Each row was made from one small tree. The marks that hang from a mark follow it in brackets, in alphabetical order. Every link used is in the known rows. Write each row's tree.
Known rows:
lugor[fadol rafule[roga[dufila]]]: [ 0.932  1.416 -2.204 -1.083 -0.893  0.848  2.059 -0.723 -3.782 -0.003
  0.784 -0.717 -0.039  2.013 -0.628  0.695 -2.081  1.257]
rafule[lugor[fadol] roga[dufila[kinuva]]]: [ 1.010  0.983 -2.070 -1.729 -0.672  0.332  2.908 -1.514 -2.923  0.865
  0.781 -0.961  0.446  1.731 -1.428  2.183 -0.002  1.094]
dufila[kinuva[pobe[kopid]] roga[rafule[lugor]]]: [ 2.331  0.580 -1.607 -0.843 -2.100  0.301  3.020 -3.630 -1.108  1.666
  1.768 -1.490 -0.739 -0.495 -0.003  1.539  1.078  1.467]
roga[dufila]: [ 0.591  1.474 -1.399 -0.221 -1.019  0.691  1.860 -1.024 -5.647  0.564
 -0.850 -0.202 -0.181  1.175  0.232  1.350 -1.549 -0.224]
roga[dufila[kinuva] rafule[lugor]]: [ 1.031  1.037 -1.007 -1.554 -0.340 -0.372  2.839 -1.943 -3.973  0.951
  0.854 -1.037 -0.069  0.682  0.086  2.464 -1.461  0.478]
dufila[kinuva[pobe[kopid]] roga]: [ 1.909  0.218 -1.688  0.268 -2.206  1.322  1.839 -3.328 -2.076  1.366
  0.396 -1.006  0.190 -0.357 -0.129  0.453  1.706  1.192]
rafule[lugor[fadol]]: [ 1.037  1.168 -1.969  0.356 -1.581  0.649  1.755 -1.897 -3.465  0.881
 -0.075 -0.724  0.056  1.218 -0.069  1.232 -0.131  0.639]
roga[dufila[kinuva] rafule]: [ 0.746  1.012 -0.844 -1.067 -0.049 -0.170  1.805 -1.624 -4.681  0.414
  0.641 -1.082  0.540  0.663  0.197  1.742 -1.376  0.441]
roga[rafule]: [ 0.533  2.010 -1.114  0.106 -0.708  0.450  1.508 -1.723 -4.416  0.317
  0.336 -1.067 -0.498  0.405  0.790  1.340 -1.266  0.322]
dufila[kinuva]: [ 0.506  0.962 -1.275  0.612 -0.609  1.336  1.142 -2.359 -3.987  0.594
 -0.375 -1.041  0.844  0.118  0.323  0.859  0.043  0.536]
dufila[kinuva[pobe] roga[rafule]]: [ 1.627  0.676 -0.748 -0.237 -0.635  0.175  2.063 -3.241 -2.778  1.092
  0.967 -1.586 -0.399 -0.580 -0.143  1.124  0.766  1.556]
fadol[lugor roga[dufila rafule]]: [ 1.698  2.066 -0.559 -0.289 -0.606 -0.519  0.738 -1.645 -4.626 -0.084
  1.735  0.181 -1.877  0.946 -0.839  1.983 -1.315 -0.319]
lugor[rafule]: [ 0.710  1.427 -1.658  0.785 -1.052  1.652  1.256 -1.896 -4.082  0.166
 -0.072 -0.660 -0.189  0.476  1.029  0.050 -2.003  0.630]
kopid[pobe]: [ 0.896  2.247 -1.875  0.759 -1.413  1.472  0.727 -1.220 -5.675  0.257
 -0.642 -0.470  0.315  0.727 -0.106  1.007 -1.365 -0.010]
dufila[kinuva[pobe[kopid]] roga[rafule[lugor[fadol]]]]: [ 2.631  0.075 -1.862 -0.804 -2.252 -0.181  2.388 -3.334 -0.670  1.513
  2.172 -1.558  0.117  0.166 -0.473  1.168  1.691  2.032]
rafule[lugor[fadol] roga[dufila[kinuva[pobe[kopid]]]]]: [ 2.426  0.803 -2.789 -2.228 -2.858  0.161  3.187 -1.689 -2.044  1.658
  1.392 -1.612 -0.129  1.732 -1.209  1.600  0.298  1.618]
kinuva[dufila[roga[rafule]] pobe[kopid]]: [ 3.091  0.911 -1.370 -0.614 -1.842  0.213  2.743 -2.719 -3.035  1.706
  0.873 -1.657 -1.714  0.620  1.172  0.972  0.173  1.114]
rafule[roga]: [ 0.313  2.481 -1.832 -0.191 -0.919  1.684  2.166 -1.613 -3.844  0.418
 -0.203 -0.694 -0.968  0.675 -0.196  1.461 -0.540  0.347]
fadol[lugor]: [ 1.370  1.756 -1.315  1.151 -1.188  1.059  0.558 -1.988 -4.476  0.022
 -0.248 -0.145 -0.524  0.274 -0.165  1.073 -0.260 -0.091]
lugor[fadol rafule[roga[dufila[kinuva[pobe]]]]]: [ 1.955  0.671 -2.033 -1.562 -1.318  0.339  2.290 -1.465 -3.155  0.792
  1.259 -1.930  0.308  1.506 -0.912  0.365 -1.433  2.259]

Which tree is each row?
[ 0.922  0.755 -0.873 -0.383 -0.034  0.505  2.745 -3.423 -2.042  0.855
  1.151 -0.772 -0.196 -0.506 -0.240  2.189  0.768  0.934] : dufila[kinuva roga[rafule[lugor]]]
[ 1.154  0.869 -1.505  0.117 -1.048  0.466  0.820 -1.430 -4.187  0.117
  1.248 -0.062 -0.241  1.892 -0.311  0.162 -1.817  0.717] : lugor[fadol[roga[dufila]] rafule]
[ 0.864  1.932 -2.336 -0.512 -1.418  1.065  2.631 -1.621 -2.614  0.742
  0.431 -0.857 -0.598  1.391 -0.737  1.764  0.013  0.951] : rafule[lugor[fadol] roga]
[ 2.479  0.438 -1.405 -1.215 -2.238 -0.932  1.035 -2.015 -2.839  1.105
  2.748 -1.482 -0.098  1.445 -0.626  0.886 -0.028  1.352] : lugor[fadol[roga[dufila[kinuva[pobe[kopid]]] rafule]]]
[ 3.009  0.634 -1.719  0.052 -2.245  0.980  2.652 -2.708 -3.302  1.869
 -0.247 -1.165 -1.385  0.641  0.975  0.534  0.781  0.924] : kinuva[dufila[roga] pobe[kopid]]
[ 1.190  0.130 -1.265 -0.045 -0.540  0.455  0.521 -1.973 -3.423  0.220
  1.690 -0.380  0.832  1.528 -0.573  0.131 -1.124  1.191] : lugor[fadol[roga[dufila[kinuva]]] rafule]
[ 2.028  1.084 -2.416 -1.836 -2.259  1.071  2.769 -1.705 -2.613  0.975
  1.406 -1.589 -0.434  0.975 -0.163  0.432 -1.613  1.616] : lugor[rafule[roga[dufila[kinuva[pobe[kopid]]]]]]
[ 1.619  1.354 -1.578 -0.964 -0.319  1.062  1.596 -1.731 -3.298 -0.276
  1.246 -0.555 -0.150  0.784 -1.148  1.275 -1.472  0.989] : fadol[lugor[rafule[roga[dufila[kinuva]]]]]
[ 0.766  1.561 -1.796 -1.832 -0.614  0.835  3.494 -1.745 -3.357  1.005
  0.330 -0.774 -0.483  0.999 -0.946  2.504 -0.674  0.507] : rafule[lugor roga[dufila[kinuva]]]
[ 0.719  0.950 -0.771 -0.145 -0.429  0.604  1.312 -2.126 -4.390  0.666
  0.579 -0.257 -0.107  0.835 -0.525  1.301 -0.429  0.042] : fadol[roga[dufila[kinuva]]]
[ 1.287  0.489 -1.393 -1.424 -0.543 -0.851  2.249 -1.662 -3.582  0.812
  1.340 -1.227  0.814  1.458 -0.405  2.100 -0.727  1.054] : roga[dufila[kinuva] rafule[lugor[fadol]]]
[ 2.748  1.259 -0.388 -0.815 -1.093 -1.088  0.995 -2.387 -3.954  0.686
  2.180 -1.017 -1.583  0.415 -1.116  1.622 -0.624  0.739] : fadol[lugor roga[dufila[kinuva[pobe]] rafule]]
[ 2.251  0.452 -1.390 -1.750 -1.491 -1.413  2.619 -1.871 -3.591  1.525
  1.393 -1.997  0.022  1.336 -0.472  1.722 -0.873  1.657] : roga[dufila[kinuva[pobe]] rafule[lugor[fadol]]]
[ 3.278  0.548 -1.505 -0.256 -2.559  0.413  0.659 -2.603 -2.802  0.630
  2.325 -0.579 -0.977  0.605 -0.723  0.090 -0.956  1.018] : fadol[lugor[rafule] roga[dufila[kinuva[pobe[kopid]]]]]
[ 1.005  1.105 -1.322  0.117 -1.064  0.109  0.865 -1.281 -4.662  0.445
  0.626  0.040 -0.250  1.945 -0.761  1.026 -0.566  0.116] : lugor[fadol[roga[dufila]]]
[ 2.405  0.854 -1.685 -2.017 -2.403 -0.586  3.104 -2.140 -3.073  1.700
  1.514 -1.727 -0.618  0.700  0.254  1.819 -1.078  1.012] : roga[dufila[kinuva[pobe[kopid]]] rafule[lugor]]
[ 2.598 -0.066 -1.953 -0.519 -2.586  0.215  0.851 -2.079 -2.552  0.954
  2.267 -1.050  0.283  1.570 -0.419 -0.462 -0.769  1.696] : lugor[fadol[roga[dufila[kinuva[pobe[kopid]]]]] rafule]
[ 2.669  0.203 -2.010 -1.018 -2.921 -0.316  1.976 -2.391 -2.412  1.799
  1.884 -0.966 -0.323  1.616 -0.922  1.042  0.512  1.070] : rafule[lugor[fadol[roga[dufila[kinuva[pobe[kopid]]]]]]]
